Each row was made from one walk, in order. Every step used is in the known rows, and no mark comes twice. Write each row's walk.
In the rows, 100 means zero.
Known rows:
meke/babiv: 114,96,101,115,89,91,96,124,91,87,92,122,111,87,117,104,73,82,107,104,70,109,123,114,106,97,123,107,106,90,100,91,101,92,122,95,103,93,106,112,77,99,83,87,116,112,89,131,99,92,82,105,84,97,96,67,89
pabe/tesub: 107,90,107,94,89,85,76,125,92,86,92,123,98,93,137,93,72,86,95,106,77,118,138,102,95,93,129,115,118,88,81,100,116,95,111,92,110,87,126,107,88,100,94,92,109,107,104,105,80,93,96,110,101,92,92,90,92
fupap/muzip/pabe/solem: 87,84,111,106,76,109,78,124,93,80,61,119,107,73,140,99,75,106,102,118,84,127,143,87,112,97,107,92,94,84,103,92,122,63,145,104,119,96,106,107,115,92,92,107,136,82,108,111,109,129,106,88,88,96,95,73,81
tesub/pabe: 96,97,91,107,70,101,76,117,82,83,84,127,100,108,124,103,72,91,94,106,70,107,118,95,95,84,114,94,102,79,97,90,101,91,111,99,113,88,121,120,94,97,104,83,127,112,118,115,100,101,86,97,90,110,91,68,95
pabe/muzip: 106,87,118,102,79,94,85,117,90,83,86,119,94,92,118,98,80,94,86,97,72,125,131,109,99,90,127,93,107,69,90,96,100,80,127,104,122,91,113,115,74,105,89,85,127,107,106,102,94,108,91,102,87,97,97,77,82
babiv/meke/lavitu/pabe/muzip/fupap: 92,82,136,100,65,102,90,127,83,56,79,104,109,112,116,121,72,113,82,97,88,83,146,120,113,74,115,97,100,62,93,88,106,95,126,92,103,102,134,136,104,127,86,88,120,101,97,95,113,131,88,99,88,97,96,72,77
tesub/pabe/lavitu: 100,101,92,104,71,109,81,123,78,88,93,123,107,97,128,98,70,77,88,105,74,103,108,91,115,92,110,94,102,81,101,87,107,103,113,95,124,85,112,120,96,83,118,93,127,103,107,120,113,117,100,88,81,110,78,79,105
lavitu/meke/babiv/pabe/solem: 113,83,104,135,86,110,106,137,106,76,81,122,128,63,130,108,75,84,112,118,88,109,128,118,124,98,148,114,99,96,113,78,115,100,140,117,124,90,102,103,109,100,86,95,137,101,83,120,120,91,87,92,101,90,104,83,106
fezu/lavitu/meke: 104,89,91,111,74,84,102,126,71,88,76,126,115,100,120,102,77,82,104,102,81,117,117,115,104,90,136,91,101,87,99,81,130,93,121,93,126,81,99,109,82,89,101,79,129,117,94,113,86,86,84,109,78,92,95,75,106
ridokog/pabe/tesub: 87,80,105,91,85,84,75,118,83,88,92,111,95,89,155,102,79,89,96,110,87,132,139,101,106,103,128,109,106,86,74,95,120,95,107,106,106,78,128,109,100,100,93,96,101,115,97,107,81,94,102,110,96,90,84,86,92
fezu/lavitu/meke/babiv/pabe/solem: 114,87,96,133,91,102,116,144,98,83,75,131,126,67,125,114,80,87,115,112,95,115,116,122,121,93,147,107,99,97,110,76,129,107,145,114,127,82,94,99,115,79,100,92,137,98,77,126,109,91,75,95,87,89,115,77,118
ridokog/pabe/muzip: 89,80,121,100,73,93,84,114,85,83,87,106,88,89,134,104,84,97,92,100,81,137,133,110,112,100,128,82,99,68,87,90,104,79,121,116,112,85,118,121,85,105,89,85,121,113,100,104,93,111,105,105,83,88,94,70,81
solem/pabe: 111,91,85,103,71,85,93,117,78,85,92,119,100,95,135,93,72,92,91,98,88,106,126,117,98,98,119,99,107,88,87,97,108,86,127,96,104,89,123,113,81,97,96,89,128,111,102,121,108,97,84,101,101,112,90,70,78
fezu/lavitu/meke/babiv: 114,95,99,123,88,86,119,124,77,88,81,129,122,88,119,106,79,77,116,91,84,111,122,118,114,90,142,93,98,89,112,79,126,98,125,97,121,82,91,109,80,86,87,77,123,115,73,130,94,85,83,114,72,89,97,66,114
bele/pabe/muzip: 116,92,126,108,67,100,92,110,81,61,86,118,84,89,130,102,67,107,92,108,87,103,135,107,93,104,120,87,114,66,94,98,99,72,126,101,105,88,109,110,86,98,66,89,115,115,114,91,83,102,102,99,91,96,89,69,72
meke/lavitu/fezu: 92,111,97,100,74,94,97,129,94,81,98,103,109,102,114,115,73,103,91,94,76,123,124,104,122,85,125,115,95,86,87,90,119,99,122,80,103,75,116,109,82,118,92,97,128,119,81,106,92,90,84,94,87,101,72,72,80
bele/pabe/babiv: 121,98,104,96,59,99,94,115,75,82,96,114,94,83,139,101,62,100,101,122,95,87,122,113,97,113,125,102,101,78,91,96,107,81,119,102,85,88,120,104,103,89,68,85,117,123,111,95,66,100,93,89,85,105,95,62,76
lavitu/meke/babiv: 112,92,107,121,83,94,110,115,90,80,86,120,127,85,122,99,74,72,113,101,71,105,136,113,116,94,139,100,100,89,114,89,116,88,119,97,116,89,103,108,76,106,76,81,121,116,78,126,102,80,92,109,85,91,92,73,98
solem/pabe/lavitu: 115,93,83,98,74,91,90,120,76,90,102,120,104,82,132,89,67,77,85,91,96,102,115,112,112,109,116,99,104,91,91,92,111,101,130,85,121,90,111,116,81,88,111,104,129,101,92,126,116,111,100,91,92,107,86,81,94
muzip/pabe/babiv/meke: 97,99,106,92,77,101,79,123,81,84,99,111,93,89,129,112,76,91,91,121,79,87,120,87,92,80,121,96,81,85,101,87,103,108,126,105,106,94,132,113,121,101,89,77,127,111,107,115,86,117,96,89,72,103,98,62,74
ridokog/pabe: 87,83,97,95,68,89,80,124,77,90,89,109,95,93,137,104,79,95,103,114,77,133,121,112,114,105,120,97,97,90,86,88,113,84,115,110,104,82,120,118,93,100,96,88,118,120,100,117,89,99,102,100,87,90,89,61,82
bele/pabe/babiv/meke/lavitu: 106,95,98,88,71,99,92,128,80,67,111,108,87,90,131,114,60,116,100,116,88,72,111,112,114,98,127,96,88,76,98,92,104,102,127,88,83,86,122,119,114,102,75,96,104,121,107,91,68,101,96,74,81,102,79,56,73
meke/babiv/pabe/bele: 133,100,94,110,85,100,87,122,105,90,87,116,100,68,115,109,85,85,105,130,78,131,115,103,101,95,132,105,102,96,89,92,85,104,145,116,105,87,120,133,92,94,82,87,138,93,89,124,105,97,82,97,98,93,104,78,77
babiv/pabe/solem: 104,85,91,112,75,107,75,149,98,82,79,128,104,77,130,109,78,104,94,131,89,120,111,114,108,100,123,119,105,99,85,85,112,96,140,112,118,89,118,107,109,93,105,101,138,103,113,109,106,107,88,84,109,98,107,77,87
muzip/pabe: 90,102,102,101,67,99,85,122,81,83,84,117,101,98,129,107,71,95,91,120,76,114,126,88,95,88,104,108,95,90,95,94,111,88,118,97,107,90,115,109,100,102,92,79,124,106,109,118,94,109,91,100,88,96,92,76,77
babiv/pabe: 111,90,95,110,68,103,81,135,92,87,85,117,102,92,126,107,76,97,96,125,80,121,112,113,96,86,120,119,111,95,88,88,102,107,127,109,112,88,127,118,97,97,90,85,136,108,110,111,95,97,81,100,101,96,104,79,77
tesub/pabe/lavitu/meke/babiv: 110,101,100,125,84,111,108,111,83,82,97,117,135,84,130,103,68,62,97,89,76,84,130,92,132,91,128,84,97,78,122,83,114,106,118,93,129,83,99,119,88,91,94,85,125,105,77,128,124,99,98,100,70,102,76,78,118
lavitu/meke/babiv/pabe/bele: 131,98,100,121,82,102,99,115,103,79,83,113,119,68,120,107,87,77,105,126,81,129,124,100,111,94,144,101,99,90,106,89,95,102,143,116,123,83,113,130,92,110,77,85,142,99,77,118,109,81,83,102,89,89,100,82,85
solem/pabe/lavitu/meke: 115,91,90,111,75,96,109,115,69,85,97,116,121,85,137,89,70,71,83,85,97,97,125,111,120,106,132,93,97,90,106,88,124,102,128,91,132,86,109,113,82,99,100,99,131,108,80,118,121,102,106,96,91,104,78,85,104
ridokog/pabe/muzip/fupap: 77,74,131,92,65,90,88,110,76,83,78,101,104,98,133,121,85,97,95,100,86,127,145,118,104,102,116,79,97,65,80,81,111,65,113,116,106,90,124,121,89,110,86,81,121,102,94,104,92,115,86,98,83,91,92,62,85
babiv/pabe/lavitu: 113,85,93,106,67,109,84,140,85,92,93,114,106,81,128,102,75,81,88,122,90,114,106,109,112,95,120,117,109,93,89,86,106,118,135,100,129,89,113,118,102,85,101,93,136,99,100,113,103,110,93,92,97,93,91,85,93
tesub/pabe/bele: 112,111,87,100,75,97,64,107,91,81,79,122,92,94,121,104,83,94,95,118,71,123,113,83,97,93,116,82,98,78,86,96,92,85,127,106,108,82,123,138,91,98,112,87,138,99,116,116,100,104,98,94,87,112,93,76,81

Which walk is each row?
99,103,95,86,83,97,93,134,94,82,115,93,103,95,114,120,77,98,94,101,83,101,115,101,120,78,138,104,80,79,93,88,112,115,130,91,100,81,132,114,103,120,86,95,128,126,77,100,82,98,90,81,76,105,73,59,79 | pabe/babiv/meke/lavitu/fezu
116,92,95,97,91,77,87,116,88,85,99,117,99,88,147,89,69,90,88,90,90,106,142,106,88,99,127,110,116,93,75,106,109,90,122,91,108,83,134,106,86,95,95,98,115,107,98,114,99,92,90,108,110,105,90,91,86 | solem/pabe/tesub
92,91,134,100,63,98,102,120,76,69,73,105,117,109,123,115,62,111,85,100,89,97,151,120,114,88,112,106,102,61,87,91,107,78,118,94,103,97,129,125,88,120,85,82,128,96,95,93,120,132,86,107,94,102,100,76,76 | meke/lavitu/pabe/muzip/fupap
123,95,82,88,76,86,100,113,74,99,101,118,97,86,139,92,71,91,91,102,97,94,130,118,92,106,130,97,96,82,85,97,102,89,126,102,99,89,127,105,90,92,91,88,138,110,100,111,99,108,84,91,94,116,101,66,80 | solem/pabe/babiv
87,103,103,107,80,104,78,133,88,78,81,133,105,82,133,110,69,101,93,125,81,114,125,91,105,99,110,105,90,92,98,89,121,83,131,107,108,89,109,103,115,99,107,95,127,98,111,116,106,120,98,88,94,98,98,78,85 | muzip/pabe/solem
114,90,102,92,68,103,78,124,81,69,98,114,88,85,128,110,70,103,101,122,92,77,117,112,91,102,130,92,93,84,101,88,103,94,127,101,91,93,127,115,121,97,69,90,115,126,114,95,64,101,100,85,80,100,92,55,78 | bele/pabe/babiv/meke
125,94,90,122,87,95,122,108,81,82,104,117,129,65,132,94,68,60,94,78,98,88,133,117,130,106,139,92,101,90,116,89,120,103,132,91,127,86,98,109,76,93,85,101,128,103,61,135,126,98,97,100,85,99,79,84,111 | solem/pabe/lavitu/meke/babiv
91,92,100,110,79,103,69,152,89,59,87,122,107,91,121,106,68,121,91,114,87,88,115,118,127,89,122,114,95,89,100,91,123,105,134,92,108,94,120,124,121,111,116,111,119,108,101,106,120,122,107,82,97,96,101,70,80 | babiv/meke/lavitu/pabe/solem
118,83,122,135,85,110,119,118,107,79,86,108,114,78,124,106,81,80,97,101,81,110,148,113,113,81,145,98,107,76,110,84,97,102,137,116,134,89,108,112,86,106,61,77,138,103,80,108,113,90,82,110,87,90,100,87,95 | lavitu/meke/babiv/pabe/muzip
105,98,115,108,74,101,84,107,94,78,84,119,90,104,121,103,76,96,86,95,66,110,132,90,97,82,119,81,107,60,91,91,93,82,117,105,119,90,119,118,85,99,97,77,132,101,116,100,107,110,91,103,83,115,95,74,89 | tesub/pabe/muzip
115,82,131,117,80,107,110,117,103,83,76,108,123,87,117,130,79,85,98,111,85,108,150,120,99,80,119,102,107,75,90,82,89,88,126,115,111,97,117,125,91,105,63,79,133,90,84,115,110,112,66,105,94,99,107,73,93 | meke/babiv/pabe/muzip/fupap
103,108,102,102,77,101,88,128,87,94,97,104,116,86,114,106,79,74,85,97,84,125,113,98,119,93,124,108,99,87,88,83,123,104,125,87,124,85,109,109,86,96,100,100,133,120,82,113,103,102,103,94,78,90,71,83,97 | pabe/lavitu/fezu
96,91,104,106,70,97,76,138,81,69,90,109,104,108,118,104,71,115,89,114,79,87,118,117,121,76,119,114,104,86,100,96,113,116,126,84,103,95,128,132,107,115,101,94,118,116,101,108,110,116,98,99,90,95,92,70,70 | babiv/meke/lavitu/pabe
84,82,98,90,69,98,81,126,69,94,97,110,102,82,138,101,79,78,93,109,89,128,106,107,128,111,117,100,94,88,89,81,118,99,120,102,117,78,113,119,95,88,109,99,117,113,92,120,98,112,111,90,78,83,80,78,95 | ridokog/pabe/lavitu
121,80,118,134,90,96,127,124,100,84,75,117,115,81,124,109,88,85,104,97,94,121,133,116,108,77,150,87,108,78,111,79,107,111,144,114,132,81,100,110,86,86,75,74,138,98,74,111,102,98,77,113,80,91,109,81,108 | fezu/lavitu/meke/babiv/pabe/muzip
100,86,129,95,68,91,92,110,83,84,72,116,112,106,120,116,77,90,91,101,77,114,144,114,94,92,115,88,105,68,81,83,101,67,113,101,109,99,119,119,83,113,84,84,128,101,104,105,94,113,81,104,86,101,100,68,90 | pabe/muzip/fupap
120,83,122,125,85,103,105,119,107,86,88,109,97,77,118,111,79,91,97,108,78,119,134,112,104,80,132,104,111,78,98,91,84,103,140,116,122,91,110,113,86,94,70,79,131,96,87,108,109,105,80,109,90,95,109,78,87 | meke/babiv/pabe/muzip
121,95,106,107,85,81,91,133,75,85,74,128,103,96,142,92,78,101,90,103,101,114,133,107,92,84,124,115,124,94,78,101,126,103,122,95,109,82,130,108,102,77,111,86,115,110,98,106,98,109,93,122,95,92,111,91,103 | fezu/lavitu/pabe/tesub
77,94,97,89,78,98,92,129,89,86,117,83,97,93,132,127,82,100,97,103,89,118,117,105,130,82,139,95,72,77,90,87,112,115,125,103,94,71,136,120,116,118,90,97,122,132,71,103,75,99,99,84,69,94,73,52,74 | ridokog/pabe/babiv/meke/lavitu/fezu
111,96,114,99,79,92,82,120,88,68,90,119,92,86,147,101,64,98,97,118,86,99,142,98,93,105,119,111,126,86,83,106,114,79,113,90,97,85,123,104,99,96,72,99,96,118,110,91,71,86,99,105,101,93,83,84,88 | bele/pabe/tesub
123,85,107,114,96,98,96,129,111,89,90,112,108,73,140,108,77,83,104,113,86,110,139,104,99,87,133,126,119,98,85,100,97,109,126,103,113,83,121,111,100,94,73,94,115,97,84,117,95,87,77,109,105,92,99,91,97 | meke/babiv/pabe/tesub
89,86,112,102,65,109,84,114,84,86,64,108,105,90,138,97,76,96,100,114,75,126,146,85,98,85,103,92,96,82,102,97,110,74,135,92,119,93,112,113,100,94,76,90,130,95,102,112,100,117,105,104,80,96,90,71,73 | fupap/muzip/pabe
104,113,98,90,73,95,72,114,86,81,84,120,97,83,128,107,81,95,94,127,79,130,118,72,93,94,110,93,88,91,90,98,98,81,133,106,108,83,119,128,98,104,97,86,137,95,104,118,93,113,98,98,86,93,95,81,71 | muzip/pabe/bele
96,93,125,101,73,107,92,103,88,80,68,117,111,117,121,122,76,91,91,96,74,105,150,101,94,80,109,77,103,60,89,86,94,73,108,103,112,97,125,126,94,110,91,77,132,98,114,104,109,119,79,98,87,119,93,66,97 | tesub/pabe/muzip/fupap
107,79,127,102,62,107,94,123,94,81,69,108,108,100,122,123,81,97,89,114,89,120,142,117,91,82,119,101,107,71,83,84,92,87,127,111,115,99,127,122,96,109,75,79,141,93,106,101,100,115,73,102,97,102,106,76,85 | babiv/pabe/muzip/fupap
91,111,89,99,83,108,91,123,98,82,111,93,101,106,119,123,75,100,88,98,76,90,121,87,120,69,132,92,80,70,97,84,104,119,123,94,99,79,133,120,116,110,97,91,131,121,87,102,97,99,86,83,75,119,74,56,91 | tesub/pabe/babiv/meke/lavitu/fezu
114,92,95,127,90,106,92,144,109,83,83,128,112,65,124,110,74,91,109,126,86,116,121,115,116,100,131,118,103,96,95,88,107,101,141,114,109,93,108,106,110,90,91,101,132,95,92,124,111,102,79,85,103,93,113,73,95 | meke/babiv/pabe/solem
100,85,115,125,78,120,112,107,86,81,78,101,138,67,135,95,78,66,100,96,89,106,156,84,132,93,124,85,93,86,133,86,124,91,140,96,137,89,88,113,99,92,68,95,130,89,62,125,122,111,114,105,65,91,79,86,101 | fupap/muzip/pabe/lavitu/meke/babiv
100,113,97,108,73,116,83,122,89,89,94,106,117,97,122,111,77,76,84,93,84,114,117,80,118,82,116,98,99,82,93,89,116,108,121,92,122,79,113,115,98,94,108,97,134,112,89,118,114,108,98,91,79,108,70,77,109 | tesub/pabe/lavitu/fezu
107,97,101,118,73,106,75,139,82,78,73,134,110,84,130,92,69,110,90,119,96,107,127,115,111,102,120,117,110,87,94,94,122,83,129,104,107,98,120,106,109,97,114,102,131,109,110,109,119,121,101,97,100,98,113,74,87 | lavitu/pabe/solem
92,88,96,90,78,88,78,138,89,68,100,114,93,106,109,112,73,102,98,110,65,100,105,110,119,83,124,102,93,86,94,87,113,108,125,80,107,88,117,131,95,117,102,98,110,108,102,114,88,96,94,91,85,98,78,64,79 | babiv/meke/lavitu
